Each row was made from one small tree. The marks that hang from a mark follow it in brackets, in the order of their numbers. Every link used is in the known rows. Write each row's tree.
In the rows, zero is written as 128.
Known rows
q302(q576): [141 135 120 147 124 128 137 110 132 125 111 142 123 132 109 116 124 142
 139 117 126 142 134 115 132 136 109 105 120 118 121 137 142 130 125 131
 141 109 145 135 108 128 147 134 121 115 142 126 124 109 111 117 132 125
 119 125 114 115 128 147]
q576(q204 q463(q173 q728 q857)): [150 126 106 155 237 156 146 115 126 127  84 200  92 135 118 120 131 125
 122 129 125 140 119 112 136 125 143 117 116 138 117 139 123  95 149 122
 113 127 189 142  99 156 144 151 119 160 141  96 137 107  88 126 141 121
 122 134 138 136 159 137]
q463(q173 q299 q728 q857(q576(q204))): [173 127 118 151 252 162 137 109 124 150  47 227 106 173  99 116 117 147
 129 162 138 120  99  96 146 130  85  97 139 120 126 147  78 108 146 129
 125 154 163 140  95 150 148 148  91 193 147  82 159 107  90 144 146 134
  96 142 155 121 146 148]
q204(q576(q463(q728))): [128 147 119 147 161 133 140 111 132 124 125 137 109 124 129 113 123 131
 134 107 144 138 123 123 134 134 125 128 123 117 119 132 107 113 135 128
 133 121 137 138 109 143 151 138 125 145 136 108 120 108  90 108 146 123
 135 131 122 126 151 132]
q663(q463(q299 q728)): [145 129  87 123 189 137 143 113 128 128 103 184 120 168 128 119 130 143
 130 145 145 135 134 116 138 123  99 124 124 109 130 134 125 126 126 130
 124 108 130 142 113 135 138 135 113 144 140 105 143 105 102 126 144 123
 113 131 128 123 134 147]
q629(q576(q204 q463(q299 q728 q857(q206)))): [140 124 116 145 207 164 114 112 126 130 109 201 132 135 109 115 123 133
 130 129 126 141 109 118 136 122 164 113 117 126 115 152 111 107 135 107
 124 127 164 134  98 154 152 143 108 138 142 111 142 110  87 109 138 127
 112 131 132 116 157 140]
q463(q857(q206)): [149 123 113 145 165 138 119 116 130 133  98 153 146 151 103 115 125 145
 129 142 127 129 114 111 129 127 119 112 126 103 122 131 114 124 143 124
 145 140 115 130 115 139 142 137 132 173 132 118 142 107 106 122 144 126
 114 134 143 114 134 147]
q299(q463(q728 q857(q576)) q872): [143 158  93 164 130 128 133 113 125 139 114 183 151 147  88 132 119 135
 137 160 130 135 119 111 138 140  73 114 135 104 125 130  94 131 176 125
 132 137 130 121 112 146 150 129 109 190 127 133 144 104 114 137 147 117
 153 152 144 113 147 141]
q299(q872): [141 145 107 148 101 115 137 120 133 124 134 131 152 135 106 126 128 137
 140 136 107 136 129 117 125 134 113 120 124 117 123 124 129 128 149 126
 132 123 124 131 118 133 141 130 122 140 126 142 135 106 119 123 134 122
 149 132 127 122 135 139]
q204(q576(q463)): [124 146 119 151 146 128 139 111 134 122 127 124 112 121 128 114 126 131
 136 101 131 138 126 125 131 135 128 127 119 118 116 129 109 116 134 126
 132 116 132 137 112 140 149 138 127 138 132 114 114 105  93 109 142 124
 136 131 117 125 151 133]
q173(q857(q206 q576(q204 q463(q299(q872))))): [153 122 134 155 162 144 121 104 131 129 134 156 161 138 102 131 120 136
 125 149 136 131  98 134 120 132 140 113 123 125 113 131  99 115 154 111
 133 132 129 120 115 154 131 134 122 131 132 129 134 106 106 121 138 133
 142 138 131 106 158 159]
q576(q204 q463(q173(q629) q299 q857)): [152 129 110 169 241 157 152 107 125 126  83 200 110 140 113 123 136 134
 123 126 110 133 117 122 129 128 135 110 113 142 113 132 122 102 141 123
 109 123 202 147 100 154 143 150 110 150 136  90 131 102  85 129 134 131
 122 138 133 132 162 147]
q629(q463(q173 q728 q857(q206 q576(q204)))): [147 126 124 123 197 155  94 112 126 132  77 222  85 155  95 110 120 149
 126 148 138 128 106 108 145 123 107 105 116 114 131 141  95 106 138 125
 141 137 117 127  98 154 156 139 116 152 144 103 168 102  92 128 141 127
 107 141 145 106 151 130]
q734(q857(q206 q576(q204 q463))): [143 104 142 192 136 130 120 111 130 118 113 147 136 119 104 121 110 137
 122 111 137 141 105 133 130 131 160 114 119 126 112 133  98 118 150 110
 123 124 120 123 117 147 133 139 127 139 125 124 119 107 110 116 135 128
 137 132 124 115 152 148]
q663(q463(q173 q299)): [148 130  92 129 177 130 142 111 130 128  84 181  91 172 122 117 136 148
 132 138 122 131 136 117 138 128  96 112 118 112 127 126 122 125 126 129
 122 106 123 143 112 133 135 138 111 141 137 106 145  94 107 132 137 127
 111 135 121 124 135 148]
q576(q204 q463(q728 q857(q206))): [145 120 107 154 223 157 136 117 126 124 102 182 130 132 121 122 127 122
 121 128 138 144 110 118 131 121 157 130 119 133 116 142 123 102 150 117
 115 131 176 134 106 158 143 146 125 153 136 107 130 112  88 114 145 122
 125 134 141 126 158 144]
q663(q173): [144 125 103 124 134 120 131 116 135 120 112 135 127 143 124 122 133 143
 135 126 102 140 143 126 127 131 119 111 111 119 121 123 128 118 126 128
 129 102 108 134 112 132 140 141 131 136 133 129 136  86 122 126 133 121
 119 128 120 133 128 140]
q663(q173 q728): [145 120  89 122 140 117 132 118 135 122 120 148 113 156 145 129 128 138
 131 134 123 146 149 134 129 127 123 119 110 120 124 127 123 116 116 126
 130  93  93 140 110 140 137 141 134 139 137 127 140  98 132 120 139 111
 113 128 124 143 119 143]
q872(q299 q576(q204 q463)): [130 114 122 123 147 162 163 118 133  98 134 105 126 127 109 127 121 127
 140 124 118 138 117 127 113 132 225 116 114 140 117 151 131 114 118 123
 102 130 182 141 108 146 125 162 130  99 132 125 123 109  82 101 148 118
 119 133 107 117 153 159]
q299(q463(q173(q629(q576) q857) q728) q872): [149 165 107 156 128 131 129 103 127 131 127 199 110 143  83 132 127 143
 135 164 126 131 125 128 133 143  89  98 121 111 125 122 107 122 165 127
 141 127 140 126 105 150 147 130 111 162 135 125 154  99 115 141 137 116
 163 153 134 121 155 140]
q173(q857): [148 130 126 130 147 136 136 104 135 123 142 140 145 133 104 125 130 145
 129 152 125 126 129 125 121 133 130 107 117 116 119 128 131 118 138 129
 149 117 126 136 120 133 136 135 135 142 141 126 140 110 111 138 133 123
 137 121 122 127 138 144]
q872(q299(q463)): [133 130 110 106 116 148 144 114 134 105 120 119 140 139 100 130 130 142
 139 138 113 134 131 121 119 129 157 117 116 113 121 136 139 135 140 138
 112 124 148 136 122 130 158 144 127 134 128 132 130 106  96 129 146 116
 129 130 114 113 136 151]
q302(q576(q463(q857))): [138 139 112 160 163 138 146 107 128 130 105 168 124 132 108 116 126 138
 132 114 126 143 131 116 135 135 108 105 121 123 114 132 143 122 133 125
 140 106 164 139 105 137 147 137 122 131 140 114 124 106 102 109 134 124
 118 131 121 118 137 148]
q663(q173 q463 q728): [139 119  64 120 153 114 139 114 133 122 119 170  88 174 161 130 130 136
 126 136 134 150 161 142 134 126 108 126 107 115 130 122 127 120 107 119
 129  72  75 139 108 143 121 138 137 138 136 121 142  89 137 118 139 105
 106 133 122 146 119 147]
q872(q299 q576(q204 q463(q173))): [136 116 125 123 155 162 162 117 133 100 118 116 103 133 107 126 123 130
 140 125 114 136 116 125 117 133 219 108 114 141 117 149 127 110 120 124
 101 133 183 142 105 148 125 164 126 103 134 119 129 105  81 106 147 119
 116 137 108 119 155 157]
q872(q299 q576(q463)): [129 122 121 115 133 157 160 118 134 102 138 105 130 136 102 124 122 137
 142 128 120 132 118 126 116 133 207 111 118 128 115 143 131 119 117 127
 116 131 163 143 112 140 129 156 131 105 132 123 131 107  83  96 149 119
 116 135 109 114 146 157]
q173(q629(q576(q463(q857)))): [137 138 122 155 160 147 121 107 126 120 155 178 123 128 100 119 127 147
 131 127 119 130 122 140 123 126 144 103 108 123 113 125 124 119 117 114
 153 115 150 138 100 144 144 135 128 123 139 103 135 106  97 104 125 125
 125 131 126 117 150 138]
q206(q857(q576)): [140 120 123 164 120 138 122 116 135 123 128 140 138 138  97 128 115 136
 134 113 110 133 120 103 134 126 134 105 120 108 117 148 103 128 134 123
 160 129 102 131 116 138 135 137 134 101 140 118 119 112 103 122 129 131
 126 133 119 119 132 143]
q302(q576(q463(q173 q299))): [144 140 117 154 167 137 146 106 128 130  86 175 108 141 107 115 129 143
 135 112 120 140 128 116 137 135 103 100 120 127 114 131 140 122 132 131
 128 108 172 143 104 136 152 138 108 116 143 110 128 102  99 113 132 131
 117 133 116 117 139 151]

Which tree is each row?
[150 143 114 128 203 152 113 109 125 140  72 237 106 165  88 113 122 156
 130 158 126 121 110 102 150 129  73  99 124 112 131 137  96 111 142 132
 137 134 130 136  98 148 160 136  98 166 142 100 175 100  91 137 139 131
 113 145 147 112 149 130]
q629(q463(q173 q299(q872) q728 q857(q576)))
[136 149 118 154 186 137 141 108 131 133  99 161  89 135 121 110 123 134
 132 114 140 133 120 117 140 137 110 117 125 115 120 131  99 107 139 127
 137 127 140 140 103 147 149 143 123 169 138  96 131 103  89 116 146 123
 127 137 132 131 153 131]
q204(q576(q463(q173 q728 q857)))
[149 130 125 157 183 147 138 105 128 126  94 182  98 130 113 120 124 131
 128 120 141 147 120 122 134 134 131 105 116 135 118 141 137 109 137 122
 129 114 178 134  98 150 143 142 118 115 146 111 128 107 100 115 136 125
 123 132 122 119 149 152]
q302(q576(q204 q463(q173(q857(q206)) q728)))
[167 122 136 132 187 148 116 109 130 134  95 189  89 154 101 120 119 142
 127 160 151 126 102 118 133 129 124 100 125 119 124 137  95 105 146 125
 141 146 128 128 104 152 139 141 119 150 148 104 157 108 104 133 143 126
 122 137 140 117 148 146]
q463(q173(q857(q206 q576(q204))) q728)
[151 147 118 156 179 141 151 102 128 136  94 193 113 144 103 119 126 142
 132 129 133 138 123 117 138 138  94  98 126 126 117 130 137 116 140 129
 134 112 175 141 101 142 149 136 106 128 145 108 138 104 100 117 135 128
 126 136 125 121 142 151]
q302(q576(q463(q173(q857) q299(q872) q728)))
[138 157 101 162  88 115 139 115 129 127 111 147 111 144  86 128 126 137
 147 146 108 135 129 116 133 148 105 100 124 112 125 128 100 129 163 129
 123 134 132 127 113 142 136 138 110 151 127 146 141  95 116 133 144 118
 158 158 119 115 150 144]
q299(q463(q173) q872(q576))
[137 117 120 173 143 145 129 115 133 119 127 148 134 129 104 132 117 126
 129 104 108 140 118 107 133 125 152 111 115 121 113 150 106 119 138 117
 146 124 127 132 113 146 134 141 133  93 139 115 111 111  97 118 129 130
 131 134 117 123 144 144]
q206(q857(q576(q204 q463)))
[147 105 143 192 142 130 120 110 130 119 101 154 120 123 102 120 111 139
 122 112 134 139 104 132 133 132 156 108 118 126 112 132  95 115 151 111
 122 127 121 124 114 148 133 141 125 142 126 120 123 104 110 119 135 128
 135 134 125 117 152 148]
q734(q857(q206 q576(q204 q463(q173))))
[145 124 118 151 195 146 144 109 130 117 108 168  98 124 119 126 137 126
 124 124 112 140 125 127 126 128 161 116 107 144 112 131 133  98 146 120
 112 113 179 140 108 151 140 148 125 125 138 113 127 104  96 129 132 124
 138 129 119 133 161 142]
q576(q204 q463(q173(q857)))
[151 130 145 145 145 149 103  97 131 121 170 169 137 134  91 123 122 154
 126 153 139 124 109 152 113 130 152  94 108 114 117 124 115 118 121 111
 171 124 119 126 105 149 130 130 137 117 142 113 145 107 107 114 127 128
 134 132 128 109 152 151]
q173(q629(q576) q857(q206))
[145 124 111 145 208 150 142 117 128 118  96 183  87 130 123 122 132 122
 126 121 125 143 121 119 132 122 157 122 112 143 116 138 129  97 145 124
 105 121 185 141 104 153 148 149 118 129 141 105 131 108  90 121 139 122
 130 131 127 133 158 137]
q576(q204 q463(q173 q728))
[145 130 111 151 193 143 130 114 128 131  86 180 106 148 106 115 134 140
 125 126 118 132 115 117 134 126 127 110 119 119 111 120 120 110 150 122
 131 129 144 139 110 147 147 142 125 159 133 105 143  98  95 111 140 127
 120 140 137 121 150 144]
q576(q463(q173 q857(q206)))
[145 149 116 160 130 128 150 113 131 125 145 153 126 137  95 127 123 137
 138 145 124 131 118 128 124 141 130 105 124 125 120 124 115 114 142 121
 140 130 145 134 106 148 121 139 122 132 134 125 144 104 108 111 137 121
 150 146 128 123 152 146]
q299(q872(q576(q463(q173(q629 q857) q728))))
[148 154 107 160 128 130 143 109 129 128 113 172 109 142  87 133 122 131
 140 164 129 136 123 118 133 149 113 101 126 120 128 138  98 117 168 128
 123 138 151 125 107 152 130 141 110 159 135 137 147 102 113 144 148 115
 162 156 127 122 158 146]
q299(q463(q173(q857) q728) q872(q576(q204)))
[144 137 112 162 179 143 154 108 127 126 101 177 131 130 115 123 124 128
 133 116 132 150 124 117 135 134 118 115 122 136 118 143 141 116 138 125
 116 110 193 138 101 145 147 139 105 115 142 116 121 111  97 114 136 127
 127 131 121 120 146 151]
q302(q576(q204 q463(q299(q872) q728)))
[160 132 114 166 174 140 124 112 127 148  87 175 182 167  91 121 116 148
 133 154 125 124  93 108 133 132  84 108 142 105 121 132  81 130 156 118
 134 152 121 124 112 146 141 133 101 181 125 119 146 104 104 122 145 138
 119 148 152 101 141 160]
q463(q299(q872) q857(q206 q576))
[152 111 135 163 175 147 104 113 125 127 101 168 123 146 107 123 119 135
 128 123 135 135  86 132 126 122 147 116 120 131 111 133  81 116 144 108
 115 144 138 120 108 158 140 140 110 113 131 112 126 103  94 101 140 140
 122 146 132  92 163 160]
q857(q206 q576(q204 q463(q173(q629) q299)))
[143 130 106 151 207 148 137 112 127 133  94 175 153 150 108 117 133 142
 125 129 123 132 112 117 131 124 123 118 125 116 110 125 121 117 148 124
 124 128 155 141 116 144 151 139 116 158 131 107 136 104  88 111 143 133
 119 137 138 117 148 151]
q576(q463(q299 q857(q206)))
[173 141 127 139 195 146 139 106 131 143  83 197 119 173  90 120 121 151
 133 174 144 120 100 112 135 139 102  91 138 113 128 135  94 109 151 133
 133 153 143 136 104 150 133 141  98 162 145 106 170 105 100 135 148 133
 128 149 144 121 147 156]
q463(q173(q857(q206)) q299(q872(q576)) q728)
[142 118 120 171 166 151 132 114 132 122 118 164 138 136 104 131 116 128
 129 111 116 138 114 103 136 124 145 111 120 120 114 154 103 117 140 120
 143 129 136 135 111 148 137 142 124  99 142 107 115 114  91 120 132 133
 127 135 122 123 145 146]
q206(q857(q576(q204 q463(q299 q728))))
[132 133 135 109 149 153  75 104 130 124 114 215  81 140  86 107 127 157
 132 140 114 128 120 124 141 127 144  89  99 113 125 141 113 108 122 115
 156 113 102 129  97 147 159 135 118 113 148 121 173  97  97 123 126 127
 114 131 120 106 154 124]
q629(q463(q173(q857(q206))) q576)
[138 151 123 153 188 139 143 105 130 129 107 162  94 137 122 112 125 138
 133 112 141 131 117 125 135 135 111 116 123 120 119 129  99 110 132 131
 130 125 151 143 103 146 152 141 113 147 139  91 127 104  84 114 143 129
 130 139 126 126 156 137]
q204(q576(q463(q173(q629) q299 q728)))
[138 123 108 144 197 149 144 119 128 115 120 166 121 120 127 124 131 120
 126 119 131 147 123 121 128 121 164 133 113 142 115 141 135 103 143 123
 107 118 185 140 109 151 147 145 123 124 138 113 121 114  90 115 140 121
 134 126 125 130 157 137]
q576(q204 q463(q728))
[136 149 124 152 176 135 143 103 133 129 106 148 103 134 121 114 128 138
 133 113 130 130 121 124 134 139 115 114 122 119 116 127 102 111 138 129
 130 120 142 141 109 143 148 141 116 149 136 104 126 100  90 122 142 130
 134 135 120 127 155 139]
q204(q576(q463(q173(q857) q299)))
[141 118 122 157 171 144 130 115 127 124 119 154 142 131 114 127 121 129
 133 121 121 137 107 122 128 125 143 123 120 137 111 140  98 117 140 114
 110 125 156 130 112 146 145 141 108 117 133 119 117 108  95 113 137 134
 125 132 121 107 156 149]
q857(q576(q204 q463(q299)))
